Known rows, with every way that one mark hangs from another:
q_72{q_328{q_618}}: -.21  -.06  -.16  -.12  -.17  -.06  -.10  -.07  -.11  .02  .09  .36  .07  .02  .10  -.15  .12  .18  -.21  .01  .03
q_543{q_125 q_618{q_328{q_72 q_842}}}: .14  .02  .00  .05  -.18  .28  -.04  .21  -.16  -.20  .07  .44  -.22  -.01  -.03  -.43  -.09  -.10  .19  .16  -.29
q_72{q_328{q_125 q_842}}: -.18  -.05  -.10  -.05  -.25  -.24  .06  .01  .00  -.01  .10  .20  .05  -.08  .09  -.42  .05  .21  .03  -.11  -.28
q_72{q_328{q_125}}: -.14  -.05  -.13  -.05  -.18  -.15  -.10  -.07  -.03  -.05  .07  .24  .01  -.08  .13  -.21  -.04  .17  -.25  -.10  -.07
q_543{q_125 q_842{q_328{q_72 q_618}}}: .13  -.06  .04  .39  -.21  .23  -.06  -.10  -.14  -.30  -.10  .22  -.17  .10  .05  -.30  .03  -.02  .01  -.03  -.66
q_842{q_328}: .12  -.09  -.13  .35  -.11  -.15  -.16  -.12  -.06  -.10  .02  -.02  -.22  .06  .07  -.02  -.07  .16  -.29  -.07  -.03
q_842{q_328{q_72 q_618} q_543{q_125}}: .14  -.25  -.13  .34  -.34  -.15  -.01  .07  -.28  -.25  .01  .17  -.36  .06  .06  -.25  .11  .14  -.12  .00  -.46
q_328{q_72 q_543{q_618 q_842}}: -.02  -.12  -.02  .06  -.33  .19  .10  .17  -.04  -.42  -.01  .17  .14  -.03  .07  -.32  .14  -.11  .40  .15  -.45
q_842{q_328 q_543}: .19  -.41  -.23  .36  -.21  -.36  -.12  -.06  -.22  -.01  .01  .05  -.32  .00  .05  -.04  -.11  .21  -.37  -.06  -.22
q_125{q_328{q_543 q_618}}: -.19  -.08  .00  -.09  -.34  -.03  .01  -.09  .07  -.20  .04  .17  -.21  .00  .02  -.34  .22  .12  .25  .06  -.14
q_618{q_328{q_543 q_842}}: -.19  -.11  -.04  .01  -.38  -.11  .12  .20  .12  -.07  .21  .22  -.03  -.15  -.13  -.40  -.03  .15  .13  -.03  -.15
q_543{q_618{q_328}}: .04  -.04  -.10  -.02  -.07  .15  -.19  .08  -.16  -.06  .10  .38  -.13  -.03  -.04  -.18  -.20  .00  -.12  .16  .12
q_543{q_125 q_842}: .07  -.15  .01  .32  -.03  .24  -.18  -.14  -.04  -.13  -.12  .25  -.05  -.01  .11  -.12  -.09  -.15  -.06  .01  -.53
q_125{q_328{q_842} q_543}: .08  -.37  .00  .04  -.26  -.09  .00  -.15  .25  .20  -.02  .14  -.32  -.10  .04  -.20  .14  .03  .39  -.07  -.27
q_543{q_328{q_72 q_125 q_618}}: -.22  .11  .04  .17  -.34  -.11  .08  .05  .00  -.46  .09  .16  .11  -.04  .04  -.32  -.08  .05  .20  .01  -.27
q_618{q_328{q_72 q_842}}: .01  -.02  -.06  .19  -.32  .02  .09  .29  .09  .02  .17  .12  -.08  -.05  -.06  -.28  .02  -.03  .06  -.09  -.09
q_72{q_328{q_125{q_543{q_842}} q_618}}: -.30  -.16  -.05  -.19  -.30  -.04  -.01  -.15  .00  -.04  .06  .43  .08  -.14  .08  -.36  .10  .23  .05  -.08  -.34
q_543{q_125 q_618 q_842{q_328}}: .30  -.14  .01  .26  -.02  .28  -.22  -.19  -.31  -.29  -.15  .41  -.25  .09  .02  -.33  -.23  -.02  -.02  .14  -.63
q_72{q_328{q_543}}: -.14  -.19  -.16  -.13  -.26  -.14  -.04  -.03  .01  -.07  .09  .30  .09  -.09  .08  -.14  .03  .21  -.19  -.02  -.04
q_842{q_328{q_72 q_543{q_125} q_618}}: -.07  .02  -.02  .20  -.41  -.01  .09  .06  -.06  -.49  .07  .09  -.17  .05  .03  -.36  .22  .18  .13  .01  -.35

Rows:
-.12  -.25  .02  .11  -.35  -.11  .14  .02  .16  -.11  .07  .23  .10  -.12  .02  -.18  .08  .06  .45  .01  -.34 -> q_125{q_543{q_328{q_72 q_618 q_842}}}
.00  -.22  -.06  -.18  -.21  .12  -.09  -.09  -.16  -.20  -.02  .57  .05  -.06  .05  -.35  -.09  .12  -.04  .11  -.43 -> q_72{q_328{q_543{q_125 q_618 q_842}}}
-.16  -.02  .04  .07  -.48  .10  .12  .22  .13  -.32  .15  .20  -.01  -.18  -.08  -.47  -.07  .03  .11  -.13  -.36 -> q_618{q_328{q_72 q_125 q_543{q_842}}}
.03  -.25  -.05  -.04  -.25  .11  .01  .12  .06  .05  .10  .34  -.10  -.15  -.01  -.21  .03  -.01  .30  .08  -.13 -> q_125{q_543{q_618{q_328{q_72 q_842}}}}
.16  -.16  .03  .03  -.34  .18  .01  -.01  .01  -.27  -.08  .20  -.21  .03  .03  -.36  .08  -.09  .34  .08  -.41 -> q_125{q_328{q_72 q_543{q_618 q_842}}}
.19  -.32  -.13  .09  -.19  .05  -.13  .17  -.30  -.09  .04  .46  -.30  -.07  .01  -.21  -.16  -.05  -.14  .15  -.27 -> q_842{q_543{q_125 q_618{q_328{q_72}}}}
.29  -.37  .04  .02  -.25  .30  -.09  -.14  .07  .01  -.15  .32  -.30  -.03  .07  -.20  .05  -.17  .39  .05  -.43 -> q_125{q_328{q_72} q_543{q_618 q_842}}
.39  -.32  -.15  .31  -.24  -.07  -.10  .07  -.39  -.25  -.05  .25  -.43  .06  .07  -.23  -.09  .06  -.14  .10  -.44 -> q_842{q_328{q_72} q_543{q_125 q_618}}
-.12  .16  -.05  .26  -.35  -.11  .06  .05  -.07  -.40  .08  -.07  -.17  .06  .07  -.38  .19  .17  .07  -.10  -.24 -> q_842{q_328{q_72 q_125 q_618}}
-.14  -.03  -.04  .14  -.31  -.08  .00  -.07  -.09  -.41  .07  .17  -.19  .02  .01  -.35  .12  .27  .03  .04  -.30 -> q_842{q_328{q_543{q_125} q_618}}
.09  -.02  -.01  .01  -.10  .21  -.11  .11  -.18  -.13  .07  .50  -.22  -.04  -.06  -.43  -.18  -.02  .11  .18  -.26 -> q_543{q_125 q_618{q_328{q_842}}}
-.32  .00  .01  -.03  -.45  -.16  .19  .22  .14  -.21  .24  .18  -.04  -.23  -.13  -.60  -.04  .20  .24  -.09  -.28 -> q_618{q_328{q_125 q_543 q_842}}
-.04  .01  .01  .10  -.35  .00  .13  .07  .07  -.08  .02  .03  -.23  .11  .05  -.43  .35  -.03  .45  .00  -.28 -> q_125{q_328{q_72 q_618 q_842}}
-.20  -.26  -.19  -.11  -.31  -.29  .09  .05  -.19  .12  .11  .36  .05  -.02  .04  -.36  .19  .26  .02  .01  -.30 -> q_72{q_328{q_618 q_842{q_543}}}
.02  -.26  -.09  .15  -.26  -.11  .00  .17  -.06  .11  .14  .32  -.22  -.13  -.09  -.32  -.14  .07  -.09  -.04  -.27 -> q_618{q_328{q_842{q_543{q_125}}}}
.05  -.31  -.06  .25  -.29  -.15  -.02  .06  -.21  -.26  .01  .35  -.09  -.05  .04  -.16  -.13  .01  -.04  .09  -.45 -> q_842{q_543{q_125 q_328{q_72 q_618}}}
-.07  -.11  -.07  .15  -.40  -.23  .26  .33  -.13  -.27  .08  .00  -.06  -.09  .10  -.57  .22  .00  .53  .03  -.59 -> q_328{q_72 q_125 q_842{q_543{q_618}}}
-.15  -.09  .01  -.05  -.27  -.02  .14  .14  -.05  -.37  .07  .26  .00  -.09  .02  -.55  .15  .07  .57  .22  -.52 -> q_328{q_543{q_125 q_618} q_842}
.05  -.10  -.02  .37  -.17  -.03  -.09  -.17  -.06  -.20  -.06  .04  -.11  .00  .04  -.26  -.13  .09  -.10  -.14  -.50 -> q_543{q_842{q_328{q_125}}}
